What can hang from each mark
J_804: J_975
J_653: J_439
J_350: J_285 J_944 J_975
J_944: J_439 J_622
J_93: J_975
J_975: J_439 J_804
J_622: J_285 J_702 J_944 J_975
J_285: J_439 J_622
J_702: J_439
J_439: J_96 J_146 J_199 J_653 J_702 J_944 J_975

Every row comes from one small tree of marks. The marks that hang from a mark follow it in brackets, in the order of their numbers. Every link used is in the known rows. Which tree was each row made from?
In the rows, zero is written as 128.
Known rows
J_93{J_975{J_439{J_96 J_146} J_804}}: [126  97 115 120 126 130 105 107 122 135 140 135 114 140 106 147 116 112
 146 120 130 116 114 122 126 179 140 117 102 136 142 105 136 159 135 108
 166 132 117 105 136 129 129 123 118 100  92 115 106 136 144]
J_702{J_439{J_199 J_653 J_975}}: [141  99 133 133 112 128 116 113 116 150 143 134 100 134 109 143 124 118
 124 111 142 106 118 111 136 129 126 126  93 129 134  77 135 142 138 149
 137 148 127 130 109 142 118 128 132 128  80 125  98 152 148]
J_975{J_439{J_199 J_653 J_702} J_804}: [134  86 116 134 122 134 151 118 120 159 141 141  94 136 111 151 125 122
 133 125 132  83 108 114 111 151 140 109  94 131 134 104 134 143 135 119
 113 156 126  92 111 138 116 113 125 102  82 128 104 152 141]
J_622{J_975}: [132 122 119 118 124 123 122 124 134 131 141 114 116 132 118 142 121 116
 142 109 132 133 122 104 143 142 133 126  97 123 135  99 137 145 133 130
 129 137 134 128 123 117 133 133 124 121 122 108 125 133 177]
J_653{J_439{J_944}}: [120 151 121 119 123 139 112 135 121 126 140 144 129 132 123 132 126 112
 121 113 130 124 119 122 123 141 120 135 114 125 125 112 137 138 131 155
 127 124 134 136 118 124 116 134 129 125 103 110 113 131 126]
J_350{J_944}: [129 135 116 117 121 119 133 127 126 127 141 130 132 132 120 109 124 113
 109 118 131 127 126 129 125 133 133 144 118 126 126 116 136 135 121 128
 122 128 135 119 117 121 120 151 130 126 114 106 121 131 146]
J_975{J_439 J_804}: [119 132 111 122 129 134 116 120 128 128 138 134 116 134 119 144 126 112
 136 121 148 133 118 126 121 154 141 132  97 120 134 122 133 153 120 113
 128 117 133 104 126 122 118 122 121 103 120 114 120 131 153]
J_93{J_975{J_804}}: [131 114 124 115 126 122 113 126 130 129 138 125 112 135 121 138 120 116
 131 114 134 131 135 123 118 154 142 130 103 119 136 111 133 164 138 117
 156 119 129 110 134 122 122 123 136 113 118 112 121 122 157]
J_804{J_975{J_439{J_96 J_146 J_653}}}: [135  92 118 130 110 141 107 106 117 158 144 138 111 142 104 133 118 113
 136 112 124  95 115 146 141 153 131 122  95 138 135  85 138 135 123 117
 127 149 117 127 146 132 134 135 122 124  78 119 111 146 142]
J_350{J_944{J_439 J_622{J_702}} J_975}: [145 118  94 116 117 119 164 140 132 117 133 126 123 129 102  96 119 113
 124 109 135  91 125 125 122 139 142  35 115 137 126 109 140 150 120 129
 124 130 143 104 161 117 145 187 120 122 109  99 130 127 188]
J_653{J_439}: [127 121 118 118 133 136  97 130 122 125 140 132 124 136 121 145 125 110
 128 122 140 133 125 130 129 145 127 126  94 122 132 108 133 138 131 152
 135 127 134 128 132 122 118 140 127 125 122 115 121 130 127]
J_944{J_622{J_702{J_439}}}: [135 119 116 115 127 137 151 131 134 115 131 120 128 126 103 125 120 112
 122 125 155 123 124 116 149 143 139  82 113 130 128 110 138 140 135 152
 136 138 139 122 134 116 137 139 122 123 121 118 129 153 184]
J_622{J_285{J_439{J_199}} J_975}: [153 111 114 125 131 131 133 132 138 115 146 143 104 134 122 148 118 118
 147 110 143 124 123  96 139 149 127 110  96 138 129  88 136 132 139 131
 146 153 137  91 120 134 141 127 127 121 102 115 111 144 199]
J_653{J_439{J_146}}: [125 105 118 116 131 136  97 126 118 128 138 141 132 138 117 146 119 113
 124 126 135 146 119 137 139 153 119 122 104 136 133 102 131 137 125 149
 146 126 122 130 135 128 114 146 132 125 107 112 110 135 119]
J_804{J_975{J_439{J_146 J_199}}}: [140  94 119 129 115 130 106 105 121 131 144 136 111 135 101 141 115 119
 145 118 142 130 121 151 135 140 131 124  92 138 140  85 133 133 126 115
 137 133 118 125 168 136 134 122 128 124  93 126 114 138 148]
J_975{J_439{J_199 J_702 J_944{J_622}} J_804}: [127 121 110 124 116 134 185 132 123 138 138 138 103 125  90 123 125 121
 130 123 131  92 113 113 103 163 144 116 111 142 128 122 135 144 134 126
 118 141 135 101 128 132 131 107 122 100  68 126 103 155 156]
J_804{J_975{J_439{J_653}}}: [134 108 118 133 111 140 106 108 123 144 141 135 102 138 118 129 122 113
 143 108 135 112 127 143 129 122 134 141  86 122 136  98 135 142 124 118
 115 136 130 127 147 123 131 134 120 126 109 120 125 131 156]
J_622{J_702{J_439{J_96}} J_944}: [132 131 124 115 130 142 129 129 133 124 137 135 139 133 109 137 124 109
 118 114 145  97 102 123 143 184 138  81 133 116 127  97 151 140 135 150
 128 150 131 114  83 122 130 136 121 118 104 112 124 148 192]
J_439{J_96 J_944 J_975}: [117 150 137 119 112 132 134 124 119 150 142 128 117 133 111 133 124 113
 117 105 110 100 133 110 142 157 129 125 118 135 129  97 143 141 130 137
 113 143 131 146 108 132 130 124 124 126  72 111 105 147 143]
J_350{J_285}: [133 128 126 121 122 115 111 129 129 133 138 122 118 135 114 148 122 115
 118 123 137 126 140 128 139 135 129 117 111 124 129 109 131 128 121 132
 121 116 134 131 144 125 124 153 125 126 116 104 123 145 150]
J_804{J_975{J_439{J_146}}}: [128 102 118 125 113 134 105 106 123 131 140 133 118 135 111 135 116 113
 149 116 139 142 122 158 149 144 129 131  96 130 138  99 133 138 118 113
 134 124 119 127 157 124 132 132 125 124 105 118 121 128 156]
J_653{J_439{J_702}}: [120  99 120 119 133 137 119 132 123 129 137 131 119 132 116 147 126 113
 129 123 134 116 124 132 132 148 130 104  99 130 133 111 136 133 133 155
 118 139 135 123 116 120 123 135 129 123 105 118 118 136 127]
J_653{J_439{J_96 J_199}}: [139 103 119 120 138 136  97 138 113 132 147 136 118 140 105 154 121 111
 127 116 134  94 113 119 113 151 131 110  94 139 129  89 135 129 139 155
 135 146 135 126 126 139 117 126 127 121  97 125 109 148 113]
J_622{J_285 J_702{J_439} J_944 J_975}: [137 144 124 118 124 136 135 130 152 120 137 154 128 132 115 136 119 115
 138 102 151 116 115 109 165 182 130  70 130 112 129  94 149 154 136 148
 138 153 137 107  85 110 144 138 116 117 109  99 128 151 252]
J_944{J_439{J_96 J_146 J_975} J_622{J_285}}: [132 111 124 116 125 133 149 142 121 143 138 153 123 138  87 124 117 112
 137 120 123 111 137 130 154 178 128  48 108 151 127  81 138 136 130 141
 144 147 137 123 182 133 149 151 118 121  70 113  99 157 171]
J_653{J_439{J_199 J_944 J_975}}: [127 144 135 123 117 131 115 127 117 139 144 147 112 132 111 141 125 117
 124 107 129 115 125 115 127 144 120 124 105 136 130  91 137 138 139 155
 125 139 132 132 114 138 120 121 131 125  72 117  98 136 128]
J_944{J_622{J_702}}: [136 125 118 110 128 129 162 141 134 127 133 120 129 128 103 128 120 116
 124 122 132 127 125 116 142 143 144  80 113 130 128 104 134 132 134 136
 122 139 138 118 132 119 138 135 122 121 121 116 126 151 179]
J_93{J_975}: [134 106 126 119 120 121 114 123 124 121 138 117 113 134 121 140 120 114
 130 114 133 131 141 122 136 134 137 133 104 124 136  96 134 145 142 127
 146 122 130 132 131 124 127 131 124 124 117 114 121 128 148]
J_439{J_96 J_199 J_653}: [151  93 122 126 124 135 130 129 114 158 148 133 111 141 108 143 120 117
 120 115 115  79 110 101 118 138 133 111  97 134 129  75 137 124 139 137
 125 156 128 124 118 144 119 123 127 123  86 127 104 158 127]
J_975{J_439{J_96 J_653 J_944{J_622}} J_804}: [126 147 106 125 110 143 164 135 119 160 138 147 119 137  99 114 128 114
 128 117 118  77 112 108  97 163 139 127 108 138 118 119 140 151 126 124
 130 142 136 105 129 133 128 126 113 103  73 115 100 156 150]
J_944{J_439{J_199 J_702 J_975} J_622}: [135  80 127 124 121 124 162 142 118 134 137 115 100 127  87 132 121 118
 136 119 126  97 134 123 132 155 135  61  93 150 130  84 133 137 140 141
 114 152 142 116 160 137 137 132 125 121  74 127 106 147 158]
J_622{J_944 J_975}: [135 137 122 115 123 127 123 133 135 132 141 124 120 134 120 135 119 115
 140 107 128 132 120 118 137 181 131 135 120 116 129  98 142 150 138 131
 132 134 131 118 106 115 135 133 123 122 114 101 123 133 199]
J_439{J_96 J_199 J_653 J_702 J_975{J_804}}: [132  89 135 125 121 129 159 124 117 179 144 139  87 136  99 148 123 122
 120 110 103  59 115 104 125 168 140  82  95 144 136  85 136 150 140 132
 110 177 126 105 103 143 122 111 137 111  51 129  92 166 143]
J_285{J_439{J_944 J_975} J_622{J_702}}: [135 152 140 116 110 137 158 123 136 140 139 126 111 121 140 134 120 115
 135 114 135 138 125 103 157 159 133  96 125 146 128 114 136 137 136 131
 133 151 134 103  90 139 143 130 128 127  83 116 108 137 187]
J_622{J_702 J_944{J_439}}: [134 132 123 116 130 137 143 141 136 116 136 134 136 133 123 132 125 112
 122 118 139 119 109 133 136 174 129  49 127 122 127  92 143 141 130 129
 117 144 134  98 122 121 130 148 122 119 113 108 130 123 195]

Write each row's tree
[154  96 124 129 118 135 131 134 115 147 144 149 118 140 116 130 118 119
 119 124 125 110  97 130 114 178 121  87 117 139 125  74 137 134 135 127
 146 147 116 102 142 144 121 149 134 124  78 117 104 136 156] : J_622{J_944{J_439{J_146 J_199 J_653}}}
[122  83 114 127 121 139 141 111 119 168 139 142 108 141 104 142 121 117
 127 130 117  81 105 120 129 180 135  99 102 141 134 108 137 144 125 116
 125 158 114 102 111 133 123 123 121 103  66 118 101 164 137] : J_975{J_439{J_96 J_146 J_653 J_702} J_804}
[145  71 124 128 124 137 157 127 115 165 145 125 102 135 105 142 122 119
 118 118 106  62 107 103 124 147 135  96 104 141 132  82 138 123 141 139
 105 174 129 123 100 141 121 119 128 121  67 130 104 171 127] : J_439{J_96 J_199 J_653 J_702}
[135  73 120 119 131 129 129 122 114 136 142 136 114 133 105 150 118 120
 126 129 130 117 107 132 137 156 126  94 104 146 135  95 131 125 138 151
 134 149 121 122 122 135 117 128 135 122  75 126 105 146 116] : J_653{J_439{J_146 J_199 J_702}}
[122 137 136 122 125 135 131 119 141 132 135 153 115 131 111 139 121 115
 129 110 151 125 135 115 181 149 131  70 115 122 134  95 141 143 128 152
 124 151 136 125 105 122 135 134 122 121 101 108 116 156 204] : J_622{J_285 J_702{J_439{J_975}}}
[146  84 133 131 111 126 129 119 111 155 143 139 101 138 107 140 117 120
 125 119 127 113 116 121 136 148 119  72  91 142 135  68 133 137 136 130
 142 151 119 119 152 147 122 143 133 126  65 120  94 143 141] : J_944{J_439{J_146 J_199 J_653 J_975}}
[150 127 119 122 128 139 134 145 132 109 145 162 123 131 127 139 117 114
 127 119 142 128 114 125 123 180 125 125 122 136 123  90 137 126 138 134
 143 149 136  79 118 143 127 128 131 119  96 117 109 146 189] : J_622{J_285{J_439{J_199}} J_944}
[132  88  98 124 118 126 151 125 120 135 139 120 112 131 104 112 124 109
 123 108 119  60 123 128 129 150 137  65 114 139 134 109 143 144 121 128
 110 144 138 111 126 125 136 180 125 122  84 105 119 133 151] : J_350{J_944{J_439{J_96 J_702}} J_975}
[151 124 108 121 113 130 161 138 128 111 142 118 105 126 108 127 119 117
 146 112 133 121 121  92 114 150 132 130 109 146 125 101 139 133 144 139
 151 151 137  98 134 136 143 124 131 123  87 115 108 143 182] : J_285{J_439{J_199 J_944{J_622{J_975}}}}
[131  87 119 130 127 130 144 113 121 131 140 124 104 130 101 148 121 118
 136 123 135 106 116 118 126 141 134 111  97 141 135 101 133 125 137 125
 108 150 131 115 107 131 122 114 117 112  90 126 112 151 142] : J_975{J_439{J_199 J_702}}
[120 115 109 119 128 138 120 115 123 143 141 137 128 139 105 146 120 111
 133 127 136 119 104 128 126 179 136 114 102 131 134 114 135 146 119 110
 145 138 118 107 132 130 126 126 120 100  94 116 107 146 140] : J_975{J_439{J_96 J_146} J_804}
[169  78 119 124 115 129 134 118 121 157 147 122  99 132 130 146 110 121
 152 129 132 137 103  92 134 156 127 121  99 159 133  88 131 131 145 129
 170 168 118  94 121 149 135 134 136 126  80 120  96 150 167] : J_285{J_439{J_146 J_199 J_653} J_622{J_975}}
[139 132 119 118 127 142 129 135 132 113 142 166 130 134 131 129 115 112
 126 125 139 150 118 137 143 192 120 126 134 142 124 100 137 127 127 129
 152 136 125  89 124 136 129 145 132 121  89 107 110 138 190] : J_622{J_285{J_439{J_146}} J_944}
[125 107 114 122 128 129 109 114 127 127 140 131 108 140 110 147 122 109
 143 113 137 101 125 118 116 168 146 122  95 123 135 110 136 163 136 110
 151 132 133 108 131 123 129 118 114 100 104 116 114 136 147] : J_93{J_975{J_439{J_96} J_804}}
[138  97 117 126 127 122 112 115 125 124 142 134  99 136 109 149 118 117
 149 116 145 120 123 117 102 150 142 131  90 124 135 104 130 157 144 108
 158 125 128 100 139 134 123 109 120 101 106 123 110 127 148] : J_93{J_975{J_439{J_199} J_804}}
[148 133 103 118 113 103 135 134 134 112 138 115 113 130 106 113 118 113
 136 113 139 116 133 115 129 146 133 120 108 141 123 120 135 138 128 133
 145 139 145  88 160 123 148 180 123 125 107  94 119 136 197] : J_350{J_285{J_439} J_944{J_622{J_975}}}
[138  95 121 133 116 131 108 108 121 136 138 130 104 138 117 136 120 115
 142 111 133 115 119 115 117 129 133 144  92 129 134  98 134 148 143 117
 143 136 126 123 119 126 123 132 110 115 105 115 111 136 143] : J_93{J_975{J_439{J_653}}}
[124  85 131 122 131 129 117 128 115 149 145 131 104 133  95 158 124 114
 126 110 119  79 120 122 146 163 134  87  97 147 136  84 138 136 142 160
 113 175 134 134 110 140 130 117 128 123  62 127  98 155 123] : J_653{J_439{J_96 J_199 J_702 J_975}}
[133  87 120 123 134 135 125 132 119 129 141 132 110 130 108 155 124 118
 131 121 132 104 115 128 127 140 129 101  96 135 132  98 133 129 140 157
 119 148 134 121 114 130 120 125 131 123  94 126 109 144 121] : J_653{J_439{J_199 J_702}}
[141  98 116 122 127 138 117 121 116 124 143 122 121 133 105 142 124 109
 121 122 148  96 114 111 130 145 134 121 102 132 131  90 139 127 138 151
 138 142 135 131 123 134 122 122 128 122  99 125 115 153 132] : J_702{J_439{J_96 J_199}}
[119  90 119 117 137 142 118 130 118 137 139 128 121 135 106 150 126 109
 125 118 123  89 118 128 140 157 131  95  99 133 131 110 139 131 134 157
 111 159 135 130 110 122 127 131 123 121  93 120 116 147 122] : J_653{J_439{J_96 J_702}}
[127 108 112 126 118 133 122 109 122 158 139 149 115 141 116 138 120 118
 129 128 134 127 105 127 117 160 131 128  99 136 135 111 131 149 119 110
 137 133 115 100 130 132 115 131 126 105  94 112 106 140 144] : J_975{J_439{J_146 J_653} J_804}
[127 136 119 107 124 138 150 140 127 130 133 146 136 129 100 125 121 117
 117 125 124 128 113 123 144 156 124  72 123 145 126 108 139 136 129 158
 141 135 125 127 137 126 130 147 127 122  86 113 112 148 152] : J_653{J_439{J_146 J_944{J_622{J_702}}}}
[130  95 138 124 119 122 146 121 122 145 141 120  96 128 103 147 121 121
 128 116 119 108 131 120 145 149 135 100 103 138 137  85 132 133 141 137
 106 154 129 129 110 135 130 116 130 122  74 125 102 150 148] : J_439{J_199 J_702 J_975}
[120 129 120 123 111 127 121 110 123 133 138 146 113 135 116 133 120 117
 135 116 135 135 115 121 128 164 131 137 117 130 134 116 134 162 135 104
 164 111 113 111 133 125 125 123 123 105  80 112 106 129 150] : J_93{J_975{J_439{J_146 J_944} J_804}}
[151  80 121 136 119 125 114 110 117 138 144 134  93 138 109 143 119 118
 143 115 137 104 111 111 108 126 134 136  88 130 135  83 133 139 151 120
 145 142 124 116 122 139 122 123 112 114  92 122 105 147 139] : J_93{J_975{J_439{J_199 J_653}}}
[123 132 137 128  92 135 125 102 114 158 138 143 115 134 116 122 122 118
 115 112 133 121 123 114 149 146 115 129 118 138 133  94 140 148 127 145
 143 137 114 140 106 134 117 142 135 131  59 110  96 151 142] : J_702{J_439{J_146 J_653 J_944 J_975}}
[138 143 126 118 131 143 149 150 144 119 137 162 136 135 121 134 122 114
 122 116 136 116 117 127 146 183 129  39 133 123 124  90 143 139 130 134
 119 142 141  97 128 125 134 148 120 115 108 107 129 139 221] : J_622{J_285 J_702 J_944{J_439}}
